What can hang from each mark
k147: k767 k807
k767: k147 k559
k559: k767
k807: k41 k147 k364
k271: k21 k548
k364: k271 k767

Each row was made from one small tree. The marks that hang from a mark follow it in brackets, in the order of their numbers. Every link used is in the known rows. Write each row's tree.
In the rows, 128 means zero.
Known rows
k364{k271{k21} k767}: [112 139 120 148 123 120 115 121 108 112 121 164  42 100 130 111  86 132
 106 152]
k807{k41 k147 k364{k271}}: [128 117  75 128 137 138 134 153 111 136 121 121  84 128 135 118 160 125
 115 135]
k767{k147{k807{k41}} k559}: [128 129 122 119 115 133 124  99 140 164 131  73 137 146 125 106 139 122
 119 116]
k559{k767{k147{k807{k364{k271}}}}}: [117 127 129 136 106 132 117 114 132 141 122 131  67 155 126 114 122 145
 129 138]
k271{k548}: [129 140 123 131 123 126 113 116 135 125 115 129 115 102 138 129 131 134
 112 137]
k559{k767{k147{k807{k41 k364}}}}: [116 122 123 129 118 138 119 110 131 150 133 112 100 172 116 115 137 141
 112 120]
k807{k41 k147{k767{k559}} k364{k271}}: [126 117  76 118 115 143 135 153 134 143 108  87  79 140 127 111 160 106
 121 149]
k364{k271{k21 k548}}: [119 155 116 133 116 120 112 118 122 112 114 144  65  90 145 116 109 132
 110 158]
k364{k271{k21 k548} k767{k559}}: [112 151 115 160 105 117 102 102 122 121 112 153  22  73 132 103  91 127
 100 165]
k147{k767 k807{k41 k364}}: [114 130 110 100 120 149 136 138 125 146 111 107 155 171 121 129 146 132
 113 139]
k807{k41}: [123 127 106 124 140 134 131 128 125 133 136 104 157 132 122 128 141 131
 109 119]
k147{k767{k559} k807{k41 k364{k271}}}: [110 136 100 115 102 145 134 137 132 151 107  96 131 148 120 118 138 128
 126 153]
k559{k767{k147{k807{k41}}}}: [115 121 128 126 127 132 116 104 143 149 131  92 121 171 112 114 134 141
 106 115]
k147{k767}: [126 125 129 110 120 135 129 134 143 126 113 105 128 142 127 129 127 119
 128 140]
k767{k147{k807{k41 k364{k271}}} k559}: [125 134 108 126 106 138 126 109 124 160 126  98 103 131 135 105 136 127
 130 131]
k271{k21}: [122 140 134 123 120 123 126 123 120 122 133 143  90 134 128 119 115 116
 122 139]
k147{k767{k559} k807{k41 k364}}: [115 132 110 108 103 148 136 131 134 158 112  94 147 165 115 121 145 119
 123 144]
k147{k767 k807{k364{k271}}}: [116 135 118 109 106 142 131 146 125 135  98 132 112 150 133 127 125 135
 133 160]
k364{k271}: [125 133 115 134 127 126 126 133 124 121 121 130 107 107 136 125 118 136
 131 140]
k807{k41 k364{k271 k767{k147 k559}}}: [123 127  93 148 113 138 121 111 109 141 131 125  60  99 134 104 120 128
 113 134]
k559{k767{k147{k807{k364}}}}: [120 123 140 130 108 134 118 111 133 146 128 127  81 170 120 115 129 137
 127 128]

Which tree is each row?
[119 121 143 131 115 128 113 106 145 145 126 107 100 167 117 115 125 139
 121 123]	k559{k767{k147{k807}}}
[131 113  86 120 138 141 136 148 113 143 124 119  97 147 128 122 169 115
 113 123]	k807{k41 k147 k364}
[114 128 116  99 130 142 130 131 141 145 110  82 181 169 115 127 141 133
 105 133]	k147{k767 k807{k41}}
[111 131 107 140 118 141 126 119 110 157 121 137 119 140 111 118 132 133
 106 132]	k147{k807{k41 k364{k767{k559}}}}
[131 144 122 131  90 133 113 101 130 152 111 120  75 109 147 106 127 128
 133 144]	k767{k147{k807{k364{k271{k548}}}} k559}
[122 148 122 154 100 117  96  85 128 127 116 135   4  72 146  93  90 121
  99 156]	k364{k271{k21 k548} k767{k147 k559}}
[130 110 108 146 115 133 124 134 115 145 114 147  37 126 124 111 139 106
 121 138]	k807{k147 k364{k767{k559}}}
[133 132 135 123  94 135 126 107 129 162 126 115  95 143 134 108 132 118
 144 131]	k767{k147{k807{k364}} k559}
[131 111 116 116 118 131 129 138 155 143 104  80  95 149 124 113 150  95
 129 140]	k807{k147{k767{k559}}}
[117 136  98 138 120 136 119 113  94 126 134 152  35 108 139 103 109 130
  96 140]	k807{k41 k364{k271{k21} k767{k147}}}
[108 144 120 144 101 130 121 121 104 141 113 170  52 127 122 109 101 129
 122 159]	k147{k807{k364{k271{k21} k767{k559}}}}
[119 137 110 156 125 124 103 114 119 115 106 153  62  72 139 120 102 146
  95 149]	k364{k271{k548} k767}
[114 138  97 124 126 140 133 140 108 141 121 133 133 140 127 125 138 146
 118 139]	k147{k807{k41 k364{k271}}}
[121 113  75 150 128 136 125 138 110 143 117 127  48 113 124 107 143 118
 105 140]	k807{k41 k147 k364{k271 k767{k559}}}
[129 136 125 128  93 134 124 111 129 155 120 117  79 128 140 106 124 123
 148 139]	k767{k147{k807{k364{k271}}} k559}
[111 135 100 106 119 147 134 146 123 140 106 110 140 154 127 127 138 139
 116 150]	k147{k767 k807{k41 k364{k271}}}
[119 134 128 111  92 142 132 132 138 152 104 115 121 162 121 122 134 116
 141 153]	k147{k767{k559} k807{k364}}
[125 114  76 111 130 144 135 157 125 134 106  99  84 142 135 119 159 116
 112 146]	k807{k41 k147{k767} k364{k271}}
[127 124  92 157 108 129 111 130 117 136  98 152   7  89 139 109 133 119
 109 156]	k807{k147 k364{k271{k548} k767{k559}}}
[109 133  97 144 115 139 126 124 107 149 117 138 105 124 117 115 123 141
 106 143]	k147{k807{k41 k364{k271 k767{k559}}}}
